Each row was made from one small tree. Brackets hold a mark, then the marks that hang from it, in alphabetical order. Every link used is in the known rows. Write each row's tree.
Known rows
{libil fodur}:  3.179  2.232  1.107  3.679 -2.581  0.943 -0.878  3.289 -2.193 -1.313  1.672  0.206  0.987  2.773  0.878  2.487  1.586 -0.211 -0.687
{binu {gofule dotu} libil {ratuf fodur}}:  0.660  1.581  0.253  3.298 -2.024 -1.160 -2.516  3.686 -2.577  2.012  0.008 -4.146  2.891  0.535 -3.765  1.811  5.350 -0.904 -2.404
{gofule dotu}:  3.031  1.536  1.032  3.720 -2.097 -0.263 -0.369  2.282 -3.064 -0.393 -0.206  0.077  1.027  1.137 -0.844  2.082  2.139  1.160  0.209
{ratuf {dotu libil} {fodur gofule}}:  0.910  0.466  0.739  3.133 -3.313  2.364  0.249  3.288 -0.648  1.625 -1.170  3.903  3.633 -0.292 -1.271  2.565  2.089 -1.605 -2.501
{ratuf dotu {fodur gofule libil}}:  0.946  0.097  0.514  2.462 -3.407  2.728  0.822  2.769 -0.943  1.799 -1.092  4.151  4.523  0.111 -1.196  3.754  3.097 -1.820 -3.148
{melu {libil fodur} ratuf}:  2.026  1.243  1.933  2.219 -4.446  0.545 -0.490  5.026 -1.730  0.027  0.842 -1.259  0.921  1.443  0.831  1.725  5.067  0.160 -1.433
{melu {libil {fodur gofule}}}:  2.182  1.916  1.234  2.018 -4.221  2.334 -1.532  3.229 -1.542 -0.200  0.874 -0.176  1.012  2.358 -0.054  2.512  5.309 -0.649 -1.426
{libil {fodur gofule}}:  2.738  2.171  1.029  2.671 -3.475  2.379 -1.139  2.694 -2.658  0.202  1.264  0.272  1.239  2.838 -0.047  3.318  2.159 -0.733 -0.937
{fodur {gofule dotu} libil}:  2.072  0.901  1.072  2.414 -3.858  1.928  1.701  2.059 -2.481  1.651 -0.695  1.214  1.488  0.972 -2.378  3.652  2.060 -0.416 -0.770
{binu gofule libil}:  0.933  1.906  2.013  3.260 -2.150 -0.115 -1.693  1.313 -2.719  0.477 -0.324 -2.879  1.703  2.257 -1.726  2.363  4.777 -1.701 -1.598
{ratuf fodur}:  1.992  1.102  0.953  3.664 -1.905  0.234 -1.065  2.878 -1.943 -1.870 -0.893 -0.185  4.012  1.217  0.560  2.206  2.805 -0.489 -1.408
{gofule {dotu {libil fodur}}}:  3.357  1.991  1.209  4.032 -2.996 -0.060  0.528  4.306 -1.352  0.503  1.513  1.081 -0.276  0.953 -1.447  1.569  0.095  0.423  0.248
{binu gofule {ratuf {fodur libil}}}:  0.376  0.892 -0.480  3.338 -2.798 -0.511  0.867  3.790 -2.758  0.103 -0.560 -2.493  3.332  1.090 -1.742  2.745  2.022 -1.954 -2.448
{ratuf dotu}:  1.885  1.033  1.026  3.557 -1.994  1.189 -0.029  1.834 -2.425 -0.374 -0.472  3.179  1.705  1.111  0.305  2.614  2.409 -0.188 -1.205
{binu ratuf}:  1.544  1.304  0.130  3.676 -2.207  0.644 -0.160  2.807 -3.507 -2.238 -0.218 -1.522  1.007  1.524  0.089  2.261  2.149  0.199 -0.519
{melu libil}:  1.744  1.339  1.395  2.786 -3.083  0.637 -0.723  2.314 -1.634 -2.303 -0.672 -0.582  1.372  1.420  0.567  1.806  5.259  0.114 -0.858
{ratuf dotu fodur}:  1.641  0.660  0.754  3.732 -1.772  0.826 -0.913  2.943 -1.498 -0.110 -0.732  3.115  4.175  0.382  0.162  2.310  2.998 -0.623 -2.404
{fodur gofule}:  1.865  1.444  1.245  2.502 -3.011  2.248 -0.540  1.296 -3.370 -0.434 -0.944  0.005  1.849  2.239 -0.273  3.184  2.768 -0.764 -0.634
{melu {gofule dotu} libil {ratuf fodur}}:  1.117  0.614  1.654  1.228 -4.665 -1.139 -0.347  5.325 -2.421  2.080 -1.310 -4.187  3.458 -1.737 -0.971  0.870  6.657  1.168 -2.269
{gofule {dotu libil}}:  2.596  1.297  1.298  3.983 -2.610 -0.282  1.074  3.041 -1.823 -0.235 -0.180  0.857  0.328  0.324 -1.492  1.413  0.458  0.692  0.584
{melu gofule {libil fodur} ratuf}:  1.388  1.559  1.971  1.271 -5.400  0.220  0.052  5.193 -2.707  1.176  0.648 -3.967  1.040  0.390  0.706  1.415  5.739  0.340 -1.980
{melu gofule libil {ratuf dotu fodur}}:  0.096  0.159  1.440  1.221 -4.701  0.197  0.021  4.937 -1.998  2.138 -1.539 -1.381  4.001 -1.733  0.098  1.417  6.985 -0.027 -3.505

Which tree is each row?
 2.000  0.923  0.891  2.999 -3.174  1.006 -0.280  3.507 -1.429  1.107 -0.979  0.619  3.304  0.179 -2.023  2.148  2.002 -0.482 -1.187 | {ratuf {fodur {gofule {dotu libil}}}}
 1.902  0.565  0.684  2.600 -3.373  1.408  0.726  3.086 -1.503  1.387 -0.963  1.031  3.955  0.305 -2.064  3.342  2.709 -0.783 -1.871 | {ratuf {fodur {gofule dotu} libil}}
 1.195  0.492 -0.471  2.661 -3.377  1.444  0.627  3.937 -2.332  0.949 -0.628 -0.515  3.117  0.138 -2.441  3.145  2.755 -0.517 -1.987 | {binu {ratuf {fodur {gofule dotu} libil}}}
 2.336  1.913  1.276  3.264 -4.006  2.140  0.543  3.583 -1.418  0.267  1.218  0.978  0.339  1.853 -0.571  2.442  0.421 -1.230 -0.561 | {dotu {libil {fodur gofule}}}
 2.707  2.013  1.190  2.005 -4.036  1.798 -1.643  3.610 -1.611  0.929  1.036  0.035  0.685  1.772 -1.254  2.352  5.231  0.176 -1.098 | {melu {libil {fodur {gofule dotu}}}}
 0.701  0.361 -0.312  2.612 -3.485  1.901  0.706  3.577 -2.169 -0.275 -0.876 -0.666  3.374  0.618 -1.177  3.303  2.865 -1.367 -2.321 | {binu {ratuf {fodur gofule libil}}}
 0.782  0.312  1.805  2.145 -3.921  0.864  0.243  3.660 -1.890  1.027 -1.012  1.430  1.573  0.035  0.316  1.805  5.831  0.217 -1.969 | {melu libil {ratuf dotu}}
 1.296  0.273  1.475  1.304 -4.567  0.785 -1.043  4.619 -1.869  2.124 -1.639 -1.406  3.673 -0.327 -1.427  1.902  6.691  0.304 -2.062 | {melu libil {ratuf {fodur {gofule dotu}}}}
 1.345  0.848  1.597  1.283 -5.029  2.549 -0.512  4.603 -1.730  2.931  0.483  1.758  1.143  0.796 -0.292  2.691  5.939 -0.532 -2.386 | {melu {libil {fodur gofule}} {ratuf dotu}}
 3.413  2.214  0.872  2.774 -3.412  1.778 -1.244  3.087 -2.851  1.445  1.430  0.334  0.830  2.305 -1.317  2.921  2.054  0.226 -0.569 | {libil {fodur {gofule dotu}}}
 2.218  1.382  1.278  2.879 -3.466  1.454  0.535  2.462 -2.448  1.359 -0.694  0.853  0.725  0.658 -2.325  2.310  1.247  0.006  0.117 | {fodur {gofule {dotu libil}}}
 1.641  2.017  1.847  3.252 -2.118 -0.975 -1.854  1.737 -2.995  2.004 -0.082 -2.623  1.133  1.600 -3.188  2.149  4.739 -0.617 -1.140 | {binu {gofule dotu} libil}
 0.920  2.366  0.539  3.331 -2.653  0.192 -2.188  3.599 -2.819  0.991  1.954 -3.957  0.587  2.694 -2.127  2.415  4.340 -1.567 -2.095 | {binu gofule {libil fodur} ratuf}
 1.970  1.927  1.238  3.738 -2.614 -1.324  0.819  2.652 -2.987  1.411 -0.297 -1.118  0.621  1.127 -2.598  1.724  0.343 -0.562  0.029 | {binu {gofule {dotu libil}}}
 1.415  0.341  1.451  2.508 -4.171  0.497  0.532  4.725 -2.076  2.580 -1.326 -0.423  3.191 -0.444 -1.690  1.994  2.214 -0.173 -1.184 | {melu {ratuf {fodur {gofule {dotu libil}}}}}
 0.969  0.543 -0.566  3.705 -1.914  0.951 -0.769  3.848 -2.243 -0.560 -0.375  1.332  3.364  0.173 -0.250  2.194  2.928 -0.436 -2.509 | {binu {ratuf dotu fodur}}
 1.215  0.589  0.620  2.719 -2.669  2.372 -1.141  2.403 -1.793  1.297 -1.105  3.301  4.508  0.466 -0.649  3.079  3.672 -1.238 -2.667 | {ratuf dotu {fodur gofule}}
 0.906  0.785  1.677  2.074 -3.973 -0.548  0.442  4.340 -3.542  0.793 -1.364 -3.886  4.053 -0.439  0.685  1.781  3.675 -0.076 -2.053 | {melu gofule {ratuf fodur}}
 1.732  1.173  1.770  2.017 -4.046 -0.953  0.906  3.834 -4.538  2.123 -0.872 -3.704  1.312 -0.506 -0.797  1.649  3.004  1.422 -0.599 | {melu {gofule dotu} ratuf}
 0.507  0.951  0.592  3.424 -2.133  1.498 -1.254  2.498 -2.047  0.119  0.235  0.505  0.940  0.531 -1.332  2.392  5.218 -0.470 -2.258 | {binu libil {ratuf dotu}}
 1.291  0.514  0.827  2.624 -3.562  2.064  0.715  2.606 -1.345  0.101 -1.148  0.917  4.293  0.975 -0.752  3.567  2.834 -1.836 -2.235 | {ratuf {fodur gofule libil}}
 0.305  1.087 -0.724  3.399 -2.042 -0.134 -0.983  3.657 -3.300  1.220 -0.573 -0.397  3.570  0.792 -1.543  2.392  2.760 -1.515 -2.812 | {binu gofule {ratuf dotu fodur}}
 1.018  0.462 -0.281  3.552 -2.701  0.560  0.984  3.950 -1.766 -1.605 -0.428 -0.733  3.198  0.468 -0.443  2.655  2.253 -0.806 -2.109 | {binu {ratuf {fodur libil}}}
 1.363  0.171  0.585  3.534 -2.488  1.234  1.232  3.155 -0.587  0.357 -0.774  4.112  4.145 -0.088 -0.221  3.074  2.578 -1.216 -2.976 | {ratuf dotu {fodur libil}}
 0.841 -0.082  1.465  2.043 -4.453  1.495  1.442  4.000 -2.078  1.547 -1.586 -0.227  4.104  0.343 -0.585  3.301  3.068 -1.296 -2.316 | {melu {ratuf {fodur gofule libil}}}
 0.220  0.574  1.854  1.115 -4.874  0.489  0.762  3.929 -2.856  1.982 -1.224 -1.327  1.732 -1.112  0.116  1.664  6.389  0.287 -2.426 | {melu gofule libil {ratuf dotu}}
